Each row was made from one walk, in order. Every step used is in the known rows, and no mark comes twice. Write each row's walk.
In the rows, 128 means zero.
Known rows
pamu-tibam: [125 120  90 120  96 167 157 146 111  99 135 164 112 172 143 133 140 122
 156 130]
sesiri-sukom: [118 148 107 153 126 161 140 163  96 124  84 141 121 160  91  82 136 113
 181 102]
sesiri-sukom-vokisu: [125 141 120 148 154 145 157 179  83 141  85 112 146 154  76  62 140 128
 155 118]
pamu-tibam-tunur-fego: [138 126 118 112 107 135 139 156 156  75 139 182 126 176 192 156 124 114
  88 132]
tunur-tibam: [121 118 113 141 119 156 188 111  89 125 133 169  86 148 135 115 132 114
 181 124]
vokisu-tibam-tunur-fego-sesiri: [106 175 159 157 104 100 125 139 172  94  61 168 148 148 159 130  93 145
  87 158]
vokisu-tibam-zinul: [ 76 143 113 152 103 114 182 103 139  92  91 178  93 138 118 141 103 138
 155 134]
sukom-vokisu: [130 111 128 144 149 138 167 142  97 145 117 121 151 141  96  92 125 142
 135 128]
vokisu-tibam-pamu: [104 137 121 117 105 134 172 108 125 110 114 184 105 158 114 120 128 133
 171 181]
fego-sesiri: [114 152 110 163 105 161 133 150 108 123  88 145 142 151 137  96 119 134
 149 119]
fego-sesiri-sukom: [111 184 102 169 113 164 122 183  94 122  54 140 135 164 118  66 133 123
 168 111]
sesiri-sukom-vokisu-tibam-tunur: [114 139 142 143 137 119 140 172 118 121  69 131 131 168  77  97 131 125
 117 171]
fego-vokisu: [120 120 113 141 114 121 144 119 132 151  96 127 162 125 117 102 132 151
 178 114]
zinul-tibam-vokisu: [ 99 116  87 167 108 139 122 122 138  96 138 146 123 134 153 175 109  79
 147  72]
sesiri-sukom-vokisu-tibam-tunur-fego: [114 164 169 142 151  86 150 168 146 112  59 134 151 150  98  93 112 142
  88 159]
tunur-fego: [123 139 144 149 134 122 160 128 138 117 105 153 151 128 134 110 103 141
 133 100]
zinul-tibam-tunur-fego: [107 110 126 146 143 102 121 125 165  72 128 171 155 132 174 151 112  85
  84 105]
tunur-fego-sesiri-sukom-vokisu-tibam-pamu: [ 98 219 145 134 146  94 172 175 120 113  43 146 162 148 126  43 120 163
 123 186]
sesiri-sukom-vokisu-tibam: [102 156 139 152 142 115 169 157 102 136  55 117 138 141  48  70 128 148
 158 156]
sukom-vokisu-tibam-tunur: [121 111 151 137 130 114 148 136 133 126 103 138 133 155  97 131 118 139
 100 178]
sukom-vokisu-tibam: [107 125 150 146 134 109 179 123 117 141  89 125 143 129  69 103 115 161
 138 166]

Write each row's walk
[135 130 113 106 104 100 132 145 178  98 119 159 163 154 199 143 132 140
 105 134]	pamu-tibam-tunur-fego-vokisu
[ 98 129  91 146 118 143 210 104  94  95 137 191  60 151 171 131 127 110
 170 108]	tunur-tibam-zinul
[107 175 136 156 124 122 122 189 116 120  42 128 144 171 103  79 128 137
 106 177]	fego-sesiri-sukom-vokisu-tibam-tunur
[131 161 109 127  95 139 121 176 154  72 108 180 143 182 218 138 120 123
  77 138]	pamu-tibam-tunur-fego-sesiri
[ 95 213 163 166 146  85 163 176 126 124  15 117 174 127  95  48 102 173
 118 152]	tunur-fego-sesiri-sukom-vokisu-tibam
[113 167 171 154 133  85 144 152 158 114  64 140 171 140 145 107  94 165
  59 173]	sukom-vokisu-tibam-tunur-fego-sesiri
[ 98 139 117 108 100  98 165  96 147 134  95 161 142 134 120 106 138 158
 187 183]	fego-vokisu-tibam-pamu
[ 97 157 164 145 120  56 166  96 177 135  56 136 177  93 110 107  99 185
 153 139]	tunur-fego-vokisu-tibam
[ 98 110  81 121 132 139 150 117 115  85 153 181 125 146 152 123 143  83
 157 139]	zinul-tibam-pamu
[132 127 142 135 125  91 124 128 175 124 100 145 178 130 167 126 114 142
 111 116]	tibam-tunur-fego-vokisu
[ 96 191 135 165 131 119 153 177  99 133  26 115 153 146  73  51 123 157
 146 164]	fego-sesiri-sukom-vokisu-tibam
[136 104  90 109  90 171 128 158 131  83 149 179 105 196 172 161 142  99
 118 145]	pamu-tibam-tunur
[131 187 143 157 153 119 119 207 123 115  60 128 174 165 153  64 118 135
  75 128]	tibam-tunur-fego-sesiri-sukom-vokisu
[112 115 138 140 100 132 133 119 146 108 102 168 111 162 112 151 117 120
 126 163]	vokisu-tibam-tunur
[112 131 136 112 135 116 186 123 110 131 115 153 131 151 100 100 132 152
 145 199]	sukom-vokisu-tibam-pamu
[108 117 135 135  97  93 126 109 169 130  82 145 146 140 117 139 126 145
 143 164]	fego-vokisu-tibam-tunur
